Every row comes from one small tree of marks. The marks that hang from a mark follow it in brackets, in the order of their numbers. Every link used is in the known rows. Which tree was each row made from?
In the rows, 128 means zero.
Known rows:
J136{J257{J222 J707 J932}}: [148 120 150 107 117 117 134 159 129 125 155 160 126 107  91 134  78  83
 137 125  93 142  89 156 144]
J565{J89 J733{J65 J121 J707{J257}}}: [137 141 252 149 210 117 136 123 136 100 124  88 129 156 118  98 204 149
 146 130 115  73 162 114 143]
J733{J65 J121 J565 J707{J257}}: [175 120 120 118 146 124 131  95 190 138  84  84 114 144 100 168 240 207
  92 143 156 104 147 114 138]
J707{J257}: [ 86 137 125 170  90 150 103 124 133 140  94 127 163 120 104 152 105  86
 115 132 129 173 138 122 135]
J65{J733{J121 J707}}: [103 125  76 135  91 129 126 128 111 121 153 119 107 117 149  80 167 148
 132 114  95 115 131 109 123]
J733{J65 J565 J707}: [178 128  86 112 158 134 100  83 153 116  73  87  93 142 122 137 157 183
  86 135 156 101 144 121 115]
J222{J257{J707{J733} J932} J316}: [153 168 165 121  96 121 124 161 115 136 118 143 156 128 153 186 109 147
 142 121 135 165 151 116 146]
J257{J136 J222}: [104  99 106 134 147 127 144 125  95 130 134 140 100 128 118  78  89  93
 146 129  98 131 104 179 124]
J136{J257}: [ 89 146 157 168 104 139 113 131 111 128 111 141 149 103 105 133  83  83
 134 140  93 160  90 122  89]
J707{J257{J932} J733{J65 J121}}: [ 92 115 157 133 117 139 130 140 180 140 128 103 154 118 119 177 166 133
 121 121 148 129 132 107 163]
J932{J257{J136 J222{J316} J707{J733}}}: [144 113 156 112 140 131 150 113 141 118 157 153 162 107 128 124  84 112
 144 134 121 141 102  93 131]
J257{J222{J316}}: [139 150 120 147  96 139 132 119 102 142 138 130 108 124 128 107  85 123
 138 122 105 128 122 148 130]
J932{J257}: [ 55 121 151 155 108 145 121 118 133 116 100 140 160 105 102 124  93  93
 111 135 100 156 129  78  86]
J257{J136 J222{J316} J707{J733} J932}: [183 112 109  66 163 116 163 158 122 133 162 161  94 129 144 107  92 116
 161 122 132 130 113 172 179]
J707{J257{J136} J733}: [ 89 115 134 161 110 151 115 117 138 132 132 119 177 117 143 149 100  87
 137 130 161 164 114 109 145]
J257{J136 J222{J316} J707{J733{J65}} J932}: [196 115 114  58 187 117 159 149 135 132 154 150  92 129 141 119 102 132
 159 125 132 116 107 170 181]
J136{J257{J932}}: [ 79 142 152 144 115 131 122 161 120 133 106 149 131 105  97 140  97  77
 128 140  89 158  97 130  98]
J707{J733{J121 J565{J89}}}: [ 82 125 162 154 108 134 138 115 127 119 134 101 133 140 148 104 135 140
 130 107 173 109 149 119 137]
J222{J316}: [112 189 118 165 103 153 118 119  97 146  76 133 120 124 141 120  99 129
 137 141 114 161 140 117  97]
J565{J89 J733{J65 J121 J707{J257{J136}}}}: [135 137 251 145 228 114 142 124 133 101 120  92 127 158 120  94 209 145
 153 138 114  75 155 119 140]
J121{J733{J65}}: [ 79 145  82 141 126 141  95 102  98 123 117 144 124 132 135 116  83 127
 115 137  98 117 138 125  50]
J733{J65 J565{J89} J707}: [183 144 135 118 198 126 106  96 145 108  63  84 104 153 116 127 176 178
  95 128 164  70 155 129 127]
J257{J136 J222 J932}: [ 90  94 100 100 162 116 157 168 108 138 127 151  74 130 107  88 109  85
 138 129  92 129 115 192 136]
J257{J136 J707{J733{J121}} J932}: [109  89 109  79 167 117 157 167 127 120 115 161 100 130 127  95 124 107
 149 125 128 151 137 162 155]
J316{J222{J257{J932}}}: [109 102 142 147  85 113 115 165 111 141 148 108 104 121 139 131 100 101
 111 101 143 129 121 143 107]

Write each row's tree:
[117 108 154 133 119 116 118 138 103 112 127 140 168 129 142 148  91 116
 146 118 131 165 133 139 137]
J222{J257{J136 J707{J733}}}
[ 88 113 144 147 118 143 126 109 138 119 127  97 127 120 140 115 130 151
 132 113 130 112 130 113 123]
J707{J733{J65 J121}}
[ 68 153 111 146 107 127 134 124 113 130 151 112 121 139 152  86 156 138
 136 107 138 108 137 123 137]
J65{J733{J121 J565{J89}}}
[172 121 103 119 135 128 129 143 135 137 105 133 113 123 112 137 162 126
 117 142 115 136 132 134 140]
J733{J707{J257{J136 J222{J316} J932}}}
[145 108 136 102 192 123 143 111 134 111 112 130 126 143 137 100 127 138
 151 125 163 123 128 152 153]
J257{J136 J707{J733{J65 J121 J565{J89}}}}
[168 109 106 138 101 134 111 122 133 122 118 119 128 119 107 131 140 123
 106 127 117 130 138 126 141]
J733{J707{J257{J222}}}
[139 150  94 122 160 127  99  97 113 113 112 128 117 152 139 120 133 161
  99 137 137  78 155 121  64]
J121{J733{J65 J565{J89} J707}}
[131 134  76 127 147 134  97 104 118 124 115 142 133 132 131 137 130 141
 109 150 106 112 134 115  62]
J121{J733{J65 J707{J257{J136}}}}
[133 139 113 136 148 132 151 123  95 146 126 142 102 129 134  94 100 115
 157 141 103 136 103 164 119]
J257{J136 J222{J316}}
[153 167 167 117  93 115 137 159 126 142 122 138 151 136 152 190 135 166
 140 123 147 161 155 117 149]
J222{J257{J707{J733{J121 J565}} J932} J316}
[149 161 160 113 132 116 137 164 109 140 110 152 152 131 157 178 120 142
 156 134 133 171 138 128 139]
J222{J257{J136 J707{J733} J932} J316}
[158 124 154 131 107 125 125 129 120 120 160 151 144 105  99 128  64  89
 144 126  98 143  81 147 136]
J136{J257{J222 J707}}
[121 141 105 132 128 121 135 125 132 130 148 110 130 138 148 107 202 151
 130 121 145 105 133 112 149]
J65{J733{J121 J565{J89} J707{J257{J136}}}}
[169 105 113 127  94 117 148 112 166 140 128 106 112 142 103 142 216 178
  99 131 154 118 149 128 150]
J733{J121 J565 J707{J257{J222}}}
[ 78 100 149 136 140 130 146 120 130 121 132 147 147 109 102 110  96  90
 129 139  93 139 103 107 100]
J932{J257{J136 J222}}
[148  96 126 121 106 115 152 154 154 137 121 125 105 124  89 128 217 153
 112 129  99 118 149 135 149]
J733{J121 J707{J257{J222 J932}}}
[112 130  66 128  88 127 128 114 124 126 155 109 102 131 155  92 173 163
 120 115 131 115 135 108 129]
J65{J733{J121 J565 J707}}
[121 144  92 123 143 122 113 126 112 127 119 150 130 152 134 130 142 127
 104 144 145 109 157 125  79]
J121{J733{J565{J89} J707{J257{J136 J932}}}}
[170 134 158 116 195 113 140 106 160 118  69  84  94 157 104 120 244 211
 104 130 149  60 162 132 129]
J733{J65 J121 J565{J89} J707}
[181 142 165 103 128 123 135 147 142 130 166 146 136 104 117 156  85 113
 147 128 113 128  79 134 150]
J136{J257{J222{J316} J707{J733{J65}} J932}}
[192 129 105 101 158 124 151 121 103 133 137 161 107 131 130  93  83 119
 163 133 115 142 109 177 155]
J257{J136 J222{J316} J707}
[112 126 146 157 109 156  96 103 162 128 130  94 179 114 135 174 104 115
 120 121 162 138 120  96 154]
J707{J257 J733{J65}}
[124  85 151 110 140 127 146 114 141 106 163 152 160 107 117 113  77  96
 137 126 118 137 103 103 134]
J932{J257{J136 J222 J707{J733}}}
[131 131 143 136  82 143 129 143 154 147 170 118 156 115 140 171 105 106
 129 116 157 138 121 114 179]
J707{J257{J222{J316} J932} J733}
[127 128  68 124  91 133 110 136 123 125 170 121 123 113 146 112 134 117
 121 112 111 121 121 112 152]
J65{J733{J707{J257{J222 J932}}}}
[147  89 143 118 127 108 121 156 124 133 159 109 109 123 149 135 101 112
 125 103 159 121 108 148 126]
J316{J222{J257{J136 J707{J733{J65}} J932}}}
[108 183 163 147  95 124 124 167 104 151  88 138 143 130 139 184 129 141
 134 134 110 167 150 120 113]
J222{J257{J932} J316}
[141 138  66 120 144 132  98  90 132 129 118 132 129 145 137 150 136 156
  98 152 142 112 138 114  67]
J121{J733{J65 J565 J707{J257{J136}}}}
[130 128 165 142 102 132 125 128 127 116 144 145 159 103 116 133  86 101
 146 128 114 154  93 119 123]
J136{J257{J707{J733{J121}}}}
[ 74 157  99 148 117 132 106 110  88 124 124 148 130 153 142 104  88 117
 113 130 139 114 157 131  63]
J121{J733{J565{J89}}}
[124 137  62 135  91 134  98 101 115 128 132 144 133 142 140 137 117 136
  95 142 143 129 153 110  69]
J121{J733{J565 J707{J257}}}
[135 128  55 112 106 128 118 124 133 132 168 116 116 129 154 120 146 129
 117 120 146 124 118 118 154]
J65{J733{J565 J707{J257{J136 J222 J932}}}}
[107  92 138 118 112 123 162 141 172 152 175 115 139 134 130 160 161 122
 131 123 177 132 117 137 182]
J707{J257{J136 J222 J932} J733{J121 J565}}
